Each row was made from one small tree. The marks that hang from a mark follow it in brackets, in the order of their numbers. Every link used is in the known rows. Write each row's tree.
Known rows
k134(k415(k616) k712): [  1.1 -12.9   3.9 -29.0  -5.7  -5.1  -4.8  -2.6  21.2  -2.2  19.2   6.3
  24.8  -1.5  -1.1  -8.5 -12.7 -24.4   0.8  -7.9 -12.3  -1.6 -19.1 -16.0
  -1.3  -2.8 -15.3  12.2   5.5 -21.1   3.5   1.2  -9.8 -47.2 -18.4  10.4
 -26.2]
k712(k134(k415(k616))): [ 21.1 -21.9  13.2 -15.4   7.5 -16.4  -5.7  -2.9   2.8   3.9  -5.7   9.4
  24.0   2.6  -1.9 -12.2 -16.4 -14.8   2.4   6.8  -4.3  19.1  -2.6 -18.9
  -2.4 -10.0 -11.2  18.2   1.1 -12.8 -10.6   5.1  26.2 -35.1 -20.3   6.0
 -18.9]
k280(k134 k240 k616): [-15.2  -4.1  13.7  16.3  -0.3   0.6   7.2 -28.0  -0.6  12.4   6.4  14.8
 -29.6  10.2  20.6 -24.5   2.9 -19.5  -9.4  12.8  -5.5 -16.5  48.7  -3.1
   4.3 -11.1   8.3  14.4   7.1 -19.1  -8.1  25.6  40.3 -14.4  -3.3   7.6
  -6.5]
k761(k415): [ -2.6 -35.5  -2.2   5.4   2.0 -15.1   7.6 -32.8  21.2  15.8  21.6   0.1
  15.5  12.0  -3.9 -27.4 -11.5 -13.8  -9.7  35.5 -16.7  13.2  20.9   8.3
  -4.1   0.6  -1.7  30.5   5.7 -20.4   0.9 -10.4  29.7 -11.3   2.2   3.4
  -8.0]
k134(k415(k761) k712): [-22.7 -17.9   0.0 -27.3   1.0 -10.5 -11.3   1.3  22.6  -9.1  19.8  11.7
  16.8   5.8   3.1  -1.7  -3.8 -12.4   1.4   2.3 -26.8  -0.6 -45.5   3.7
 -17.3  -6.0  -4.3  16.5   3.5 -19.6  -3.3  15.0  -8.5 -32.0 -13.0  13.1
 -23.9]
k616(k280): [ 27.3 -27.9   7.1  -0.6  -9.3   0.0  -2.1 -35.9  13.9  17.1  14.2  -1.2
  -0.1  18.8   4.7 -13.7 -15.8  -9.7 -11.6  22.5 -13.6  11.8   6.1  18.0
  16.4 -10.4  -1.4  32.7   4.6 -21.0  22.2  -5.8  20.3 -25.7   2.5   2.5
 -21.3]
k280(k240 k616): [ -4.3  -2.4  11.3  11.8 -11.7 -11.7  11.2 -22.1  12.7  15.6  15.4   4.0
 -21.8  15.1  12.1 -33.1  -3.1 -22.2  -5.0  17.8 -14.8 -10.3  59.4   0.7
 -27.9  -8.6  15.2  27.4  10.2  -8.3  12.3  14.2  29.1 -26.6  -5.7   4.7
 -12.9]
k415(k616 k761): [  3.1 -14.5  12.2 -20.5  10.9 -14.5  -2.6 -23.2  18.5  19.7   5.1  12.8
   4.9   8.8  -4.9 -30.3 -19.1  -0.1  -6.9  12.8  -7.7  -7.2   5.1  -4.1
 -35.1 -11.7 -14.0  13.2  15.3 -25.2  16.3  32.3 -10.8 -26.7 -14.4  11.4
 -12.0]
k415(k616(k280(k134(k712) k240)) k761): [-32.5  14.8   7.7 -14.2  -9.0  -2.1 -18.1  -9.6   9.3   7.1  -0.7  15.5
 -34.2   2.8   5.8 -30.2   6.0 -10.9 -10.5 -10.4   9.8 -35.5 -13.3  -6.1
  25.0 -15.5  -5.8  -6.8  15.1 -29.4  10.3  35.2 -16.7  -8.3  -5.3  17.4
 -18.4]
k415(k616(k280(k134 k240))): [ -9.0   6.0  12.1   7.6 -11.1   3.6  -7.5 -23.3   6.9  18.2   1.3   6.9
 -29.5   6.8  11.4 -33.5  -2.6 -12.8 -14.9   8.3  10.1 -10.0  26.5  -5.1
  30.0 -11.9  -4.3   8.1  13.1 -31.8  11.4  16.9  17.9  -9.9  -1.6   8.8
 -15.3]
k712(k134(k415(k616 k761))): [ -0.1 -17.1  14.1 -24.5  12.4 -19.7 -14.0   5.5   4.8   4.8 -12.9  14.8
  16.8   4.3  -6.9 -19.5 -12.1  -1.9   1.5   4.4  -4.3  11.7 -17.0 -14.8
 -21.0 -14.0  -9.7  10.9   6.3 -16.5  -7.1  24.0   4.5 -19.7 -19.8  12.1
 -16.8]
k761(k415(k616(k280))): [ 17.1 -26.2   0.3  -2.9 -22.7 -13.1  -8.5 -29.9  20.1  26.1  13.9  -5.3
   8.4  15.4  -8.8 -45.1  -9.9 -11.0 -27.5  16.3   2.8   8.7  12.5  -0.5
  16.9  -3.9  -3.1  13.8   9.9 -22.2  24.9  -9.3   4.9   5.9   2.5  10.6
 -16.0]
k616(k280(k134(k415(k761) k712) k240)): [-51.5   3.3  -0.3  -9.7 -15.2  -2.1 -23.4   9.8  11.3 -10.1   9.5  10.4
 -23.5   4.8  14.2  -6.7  14.1 -16.8 -11.8  -4.4 -11.8 -12.1 -34.1   6.2
  30.0 -12.0   6.1   1.0   5.4 -26.1  -5.4  21.7  -1.6  -6.3  -1.7  18.0
 -24.2]
k240(k280(k134) k712): [ -5.7 -15.1   4.3  -9.5  -8.2   1.4  -2.9 -38.0   9.1  23.7  -0.3  21.3
 -11.8  -0.2  24.5   2.8 -21.2  -3.5   4.8  21.8  -5.3 -13.1   1.9   2.8
 -35.6 -17.2 -23.9  25.2  -8.2 -44.2 -11.7   2.0 -16.7 -27.2   5.2  -1.1
  -4.1]
k280(k134(k415) k240(k712) k616): [-28.0  12.8  10.0   3.6 -14.4  -9.1  -1.1   0.7   4.9  12.7  10.8  20.5
 -22.3  -6.6  21.3 -11.2  11.0 -20.8  -3.2   7.8  -9.9  -8.4  17.2 -11.3
 -31.3  -9.7   8.9  22.0  -4.3 -25.7  -9.2   4.0  24.9 -16.9 -11.5  12.6
  -7.5]
k761(k415(k616)): [  0.2 -25.3   1.8  -3.3  -6.3 -16.4   3.4 -29.0  22.9  22.1  15.9   1.3
  17.3   9.2 -10.2 -41.5 -16.6 -13.1 -17.0  22.9  -3.0   3.8  26.0  -8.5
  -9.0   0.9  -9.8  17.9  10.7 -23.1   9.1  -1.3  12.0  -8.9  -4.3   7.6
  -9.1]

Which tree is each row?
[ 10.4  19.6  12.7  -7.4  -9.3 -23.1  -8.3  -7.9   4.1  28.5 -13.7   6.4
 -37.7  -4.7  -4.2 -30.9  -2.4  -5.3   8.6   7.8  13.7 -12.3  13.9 -12.9
 -15.8 -18.8  -3.2  33.1   2.1 -14.1  22.1  -8.3  -3.8 -25.7 -13.2   2.6
 -12.3]
k415(k616(k280(k240(k712(k134)))))
[-43.1  12.0   4.9   1.3  -0.7  -7.7  -2.5   1.2  15.3   8.0  11.1  19.4
 -14.1 -15.3  15.6  -1.1   7.0 -13.4   8.5  19.4 -12.3   1.2  -0.1  -7.0
 -19.1  -5.6  -5.0  33.2  -5.3 -32.9 -15.9   1.0  26.5 -26.4  -7.9   5.5
  -9.6]
k280(k134(k415) k240(k712))
[ 13.3 -16.0   6.9 -17.5  -3.7   8.7 -12.3 -29.0   5.1   8.2   4.2  12.8
  -9.4   5.9   7.1 -16.6 -10.1 -13.3 -10.8 -11.4   6.3 -18.4 -29.8  -5.0
  53.3 -12.4 -20.4   0.4   4.3 -34.6   7.2   7.5  -1.5 -26.3  -5.9  12.4
 -18.6]
k415(k616(k280(k134(k712))))
[-12.5  -5.9   8.8  18.2  -6.5   5.5  -4.4 -26.5   7.1  11.4   4.7   7.6
 -30.4   9.5  15.3 -18.2   0.7 -12.1  -9.5  20.6  -3.2  -1.9  21.5  11.5
  29.2 -11.9   1.8  21.0   5.8 -28.4   3.1  10.5  33.0 -11.7   7.5   4.6
 -13.5]
k616(k280(k134 k240))
[-33.7  27.1   9.7 -11.2  -5.5 -11.5 -18.6 -13.4  10.5  28.1  -4.7  18.9
 -43.2  -7.4   5.4 -34.1   4.5   3.1  -8.1   7.5  11.8 -26.8  -5.9  -6.0
 -23.6 -18.6  -6.1  10.9   8.7 -37.8  20.4  22.3 -20.4  -2.2 -11.9  15.9
  -7.4]
k415(k616(k280(k134 k240(k712))) k761)
[  3.6 -18.5  12.3 -14.6  -0.1   1.6 -19.3 -26.3   5.5  19.5  -5.1  17.9
 -12.8  13.2   3.0 -29.2 -11.9   3.9 -20.6   5.2   6.6  -7.8 -18.7   3.9
  20.6 -18.9 -11.7  -3.8  11.8 -37.4  13.2  32.1  -4.2  -0.7  -4.5  18.6
 -12.5]
k415(k616(k280(k134)) k761)
[  7.7  13.1  14.8   2.6   0.8 -26.7   6.6 -13.7  -2.3  23.0  -5.8  15.0
 -38.9   0.3   5.0 -23.3   1.4  -9.3  16.6  15.3  -3.3 -16.0  36.1 -10.8
 -41.9 -16.2  11.2  39.7  -5.1  -3.4   3.4  -1.4  21.4 -33.4 -13.1   3.4
  -3.3]
k280(k240(k712(k134)) k616)
[  9.7  -5.5  10.4 -28.2 -23.8 -21.2 -13.0   2.9   7.5  19.6 -13.8  12.1
  13.6  -3.3   5.8  -7.1 -20.5  -7.2  11.8   4.7   1.4   5.2  -2.0 -23.7
 -52.9 -17.4 -20.6  22.8  -6.2 -22.5  -2.5  -6.1 -31.3 -36.1 -10.6   1.9
 -15.6]
k240(k280 k712(k134(k415(k616))))
[-14.3  -2.3   0.9  10.0 -31.6 -18.7  -4.7 -16.8  22.9  25.1  14.7  -8.7
 -13.6  10.7  -7.1 -52.0  -0.2 -19.0 -21.9  19.7   6.8   2.7  45.7  -5.0
   5.5  -3.8   8.6  16.5  19.2 -19.0  28.4  -3.8   4.2   5.8   2.1   9.1
 -15.4]
k761(k415(k616(k280(k240))))
[  8.2  12.2   9.0   1.8   0.7 -21.8  -5.5 -11.3   4.4  21.9  -7.4   5.7
 -40.2  -0.8  -0.9 -15.0  -0.8  -1.4  13.9  22.1   0.2  -3.1  11.8   3.2
 -10.8 -16.8   3.4  47.4  -5.4 -13.9  14.0 -15.0  14.3 -26.4  -2.7  -1.1
 -11.6]
k616(k280(k240(k712(k134))))
[ -4.5   9.9   4.8  -3.0 -14.0 -22.5 -13.3   9.4   6.1  12.2  -3.9   3.7
 -20.9  -4.7   0.6  -6.8   6.6  -8.3  12.6  15.5  -5.4  11.5  -4.2   0.2
  -7.5 -13.7   7.7  43.5  -8.4  -8.9   4.3 -23.6  16.5 -25.6  -7.6   3.5
 -20.0]
k616(k280(k240(k712(k134(k415)))))
[-44.5  15.6   9.2  -5.7 -14.6 -16.1 -10.2   8.8   7.7  13.4   7.2  25.4
 -29.8  -5.0  19.0 -19.3  13.6  -7.8  -4.9   4.5 -10.2 -13.3   2.4  -7.9
 -48.5 -14.7  12.8  11.9  -1.4 -24.8  -6.6  22.8   5.3  -3.3 -14.8  20.3
  -7.0]
k280(k134(k415(k761)) k240(k712) k616)
[ -4.5 -29.4  10.4 -15.7  21.0 -19.5 -12.6   2.0   4.8  -1.2  -7.2  14.5
  14.9   7.6   0.2  -4.4  -7.4  -1.4   7.4  17.8 -16.7  19.0 -22.7   2.0
 -14.7 -14.3  -1.7  23.9  -0.5 -11.0 -15.6  16.9  23.8 -19.1 -12.0   9.0
 -16.2]
k712(k134(k415(k761)))
[ 15.1 -15.5   9.1 -20.3  -8.9  -9.8 -14.3 -24.7  17.8  24.3   2.3   4.1
  -3.1  17.8  -8.0 -35.5 -17.0   2.1 -19.0   8.7  -0.6  -4.7  -2.0   5.0
  -8.6 -16.3  -6.0  10.2  16.3 -24.7  32.4  22.4 -15.0 -13.9  -8.2  14.5
 -20.5]
k415(k616(k280) k761)
[-29.2  -0.7   0.6  -0.1 -18.5   6.0 -14.7   1.1   9.8  -9.7  15.0   5.1
 -16.5   1.8  16.6  -0.3  11.3 -22.8  -8.9  -1.9 -10.9  -2.4 -20.4   3.3
  48.5  -6.5   3.8  11.1   1.5 -24.9  -7.4  -1.3  15.8 -18.7   1.3  11.0
 -26.5]
k616(k280(k134(k415 k712) k240))
[-22.2  13.9   6.3 -13.4  -9.5 -29.1 -21.3  18.6   9.1  12.4 -10.0   9.1
 -31.9  -1.9  -5.3 -12.4   8.9  -1.4   8.7  12.6  -7.2   6.1 -20.8   2.5
 -31.1 -19.2  11.1  35.0  -4.9 -10.7   8.3  -2.5  -4.3 -10.0  -7.7  10.7
 -19.2]
k616(k280(k240(k712(k134(k415(k761))))))
[-17.8  -7.3   7.8 -22.8 -32.3  -9.3 -17.2  -4.8   3.7  19.1   0.1  26.2
  -3.5   6.7  23.4  -8.5  -8.6  -4.8 -12.9   1.6 -12.6 -12.7 -10.4  -3.7
 -60.4 -22.3  -1.6   1.5  -7.3 -31.5  -6.3  23.0 -31.4  -0.4  -3.8  18.7
  -8.2]
k240(k280(k134(k415(k761)) k616) k712)
[-27.8 -19.4   5.6 -22.7 -34.3  -0.4 -19.0  -5.1   0.7  -2.5   6.3  21.6
  -0.2  15.7  27.6  -4.4  -8.4 -18.0 -16.7 -15.9 -16.1 -22.4 -20.0  -2.8
 -15.6 -19.1  -1.7 -17.6   0.2 -27.1 -14.8  32.4 -27.8  -9.3   0.6  19.4
 -17.4]
k240(k280(k134(k415(k761) k712) k616))
[ -7.3  14.9   4.1   0.4 -16.8 -33.5  -9.4  -4.6   9.5  31.4  -7.3   1.5
 -31.1  -4.2 -12.8 -42.4   6.5  -5.9  -3.4  16.9  20.3  -6.0  23.1 -13.5
  -7.7 -11.1   3.0  29.9   0.5 -12.9  18.3 -21.3  -0.9   6.4  -5.9   7.8
  -5.7]
k761(k415(k616(k280(k240(k712(k134))))))
[  3.4 -23.4   7.7 -10.0 -25.3   8.6  -2.8 -36.3  -2.5   6.7   5.8  17.9
  -7.5  17.2  27.9  -5.0 -14.5 -21.5 -11.8  -7.0  -8.6 -31.5   8.8  -1.5
   2.4 -15.4  -9.0  -2.4  -0.4 -25.3 -13.6  19.1 -14.3 -27.1   6.9   8.3
 -11.3]
k240(k280(k134(k712) k616))
[-15.2   9.6   2.9 -16.3 -34.3  -6.0 -12.7   8.6  21.3  -0.7  18.4  -4.8
  -2.3   2.5   3.1 -21.8   3.7 -27.9 -11.1 -10.7  -3.7  -7.4  -5.4 -11.2
  11.6  -7.0   2.2  11.2  13.0 -15.7  20.3  -1.7 -11.2 -30.7  -8.9  11.5
 -34.9]
k134(k415(k616(k280(k240))) k712)
[-16.4  -8.5   4.2 -39.7  -5.2 -12.0 -13.4   4.3  22.0  -3.5  16.7  11.9
  18.4   1.8  -3.7 -15.4  -9.1 -13.1  -2.7 -10.8 -12.3 -10.5 -38.0 -11.4
 -20.1  -7.0 -12.0   1.1  10.1 -21.3   5.4  22.3 -26.4 -33.9 -22.6  17.0
 -25.6]
k134(k415(k616 k761) k712)
[-19.7 -20.8   1.9 -20.8  -7.0   2.8 -25.9  -3.4   8.5  -8.7   9.0  15.2
  -0.9   9.4  10.2  -0.2   3.8 -10.3 -13.6  -6.6 -15.6  -2.8 -63.5  10.7
  38.8 -13.7  -4.3   0.9  -1.0 -30.6  -6.2  17.0  -0.7  -6.7  -3.7  19.9
 -24.2]
k616(k280(k134(k415(k761) k712)))
[ -5.6 -23.5   5.6 -15.7 -37.3   7.9 -10.5 -14.3   0.0  -3.1  10.7  15.5
  10.9  13.8  30.0   0.6  -9.3 -27.0 -13.4 -13.2 -15.1 -13.3  -4.6  -5.6
   7.0 -13.0  -5.0  -6.3  -4.3 -24.0 -19.2  13.7 -14.0 -19.5   1.5  12.0
 -20.0]
k240(k280(k134(k415 k712) k616))
[ 11.7 -12.2   7.6 -16.3  14.6 -20.5  -4.2  -1.9   5.6   9.0  -4.5  16.8
   7.0  -6.3  -0.8   5.3  -8.7  -4.7  20.9  17.5 -14.3  16.3 -25.9  -6.3
 -27.8 -10.7  -9.5  44.5 -15.0 -15.1 -13.4 -16.6  25.0 -40.6 -14.5   2.3
 -12.5]
k240(k712(k134(k415)))
[-46.9  13.7   3.4  -7.5 -14.9 -10.5 -22.3   6.9  13.9  11.3   3.2  16.8
 -28.3  -6.0  11.2 -11.8  13.1  -1.7  -9.0  12.6  -8.0  -2.3 -20.3   6.9
 -18.3 -15.3   6.0  21.4  -2.1 -32.9   4.0   8.2  -2.2   2.1  -4.4  16.3
 -15.5]
k616(k280(k134(k415(k761)) k240(k712)))
[-59.0  11.4   5.5 -17.6  -2.6  -7.0 -15.8  12.9  13.8  -9.0   8.3  21.0
 -10.8  -8.2  10.4 -17.0   6.9 -19.3  -1.1 -12.9  -0.7 -23.5 -21.9 -19.3
   0.4  -8.4  -8.6  -9.4  13.5 -29.5 -14.7  40.4 -14.7 -17.7 -16.5  18.7
 -18.9]
k280(k134(k415(k616 k761) k712) k240)
[ 20.0 -16.6  11.7 -24.0  -7.8 -16.4 -25.5   7.1   2.1   9.5 -12.7   8.3
   9.2  12.2  -7.0 -25.1 -10.2   0.8  -9.3   1.0   0.7  16.9 -22.8  -4.9
   2.6 -18.6  -1.5   6.5   5.6 -14.6  10.2  15.9  -2.6  -7.9 -12.4  16.8
 -25.0]
k712(k134(k415(k616(k280) k761)))
[ -6.6 -11.4   7.5 -27.8  -0.2   1.8 -21.7 -18.3   5.1   7.5  -0.8  18.1
 -16.1   8.0   3.3 -21.6  -5.7  -2.8 -13.6 -13.6   5.9 -28.7 -40.7  -1.3
  34.3 -18.7 -15.9  -8.8   9.4 -32.9  12.7  27.9 -21.2 -14.0  -5.8  19.6
 -17.2]
k415(k616(k280(k134(k712))) k761)
[ 30.5 -10.6  12.3 -13.1 -23.2 -20.4  -1.0 -25.4  -4.5  29.3 -12.2  15.3
 -16.6  11.7  12.5 -12.4 -20.8  -5.1   9.4  11.9  -3.7 -16.1  26.2  -6.0
 -50.8 -23.4  -3.3  29.7 -10.2 -10.0   0.5  -4.5 -15.0 -29.1  -2.1   0.4
  -3.8]
k240(k280(k616) k712(k134))
[ -7.3 -10.9   8.2 -25.2  19.2 -27.7 -13.9   7.6   8.6   9.2  -7.3  21.8
  -0.2  -4.4  -2.9   0.3  -4.5   6.3  16.6  16.4 -14.7  11.7 -36.7  -1.7
 -50.0 -15.9  -6.0  34.5 -10.6 -17.6  -9.9   3.0   4.0 -26.5 -17.3   9.6
 -10.2]
k240(k712(k134(k415(k761))))
[-30.3 -13.8   5.9 -31.8   7.3  -2.6 -16.9   1.1  10.4  -6.0   4.8  24.9
  13.3  -4.5   5.8  -8.9  -3.2 -12.1  -5.4 -13.9  -6.1 -11.9 -47.1 -16.4
   4.0  -9.9 -19.4 -10.7   6.5 -32.8 -15.2  32.9 -11.7 -23.4 -20.0  19.7
 -18.3]
k280(k134(k415(k616 k761) k712))
[-37.5  21.0   7.7  -8.4  -5.9 -10.0  -7.1   3.8  15.6  13.6   6.4  19.1
 -11.4 -18.6  10.4 -13.5   4.3 -15.0   3.1   6.4   1.9  -7.1   6.5 -23.2
 -30.7  -7.1 -11.9  20.1   1.0 -35.9  -8.4   9.6   4.4 -25.1 -16.9   9.9
 -10.5]
k280(k134(k415(k616)) k240(k712))
[-16.7 -16.7   2.9 -13.0 -21.2   0.6 -11.3 -13.6  11.4  15.0   5.6  18.0
   7.7  -3.9  25.5  10.4 -14.5  -8.5   1.0  16.8 -13.2   2.5 -10.6  -2.9
 -33.3 -13.1 -19.1  23.9 -11.2 -41.6 -17.7  -2.3 -13.0 -24.7   1.4   3.2
  -9.8]
k240(k280(k134(k415)) k712)
[ -3.0 -23.1  -1.1  -9.8 -13.3  -2.0 -14.9 -28.0   8.3  12.0  10.0   7.1
  -3.9   6.6  -0.2 -27.4  -1.7 -14.0 -25.4  -3.6  10.2 -11.9 -23.9  -6.6
  57.7  -6.4 -13.6  -5.1   6.4 -31.7   4.9  -4.8  -2.7   0.0   2.2  15.9
 -14.5]
k761(k415(k616(k280(k134(k712)))))
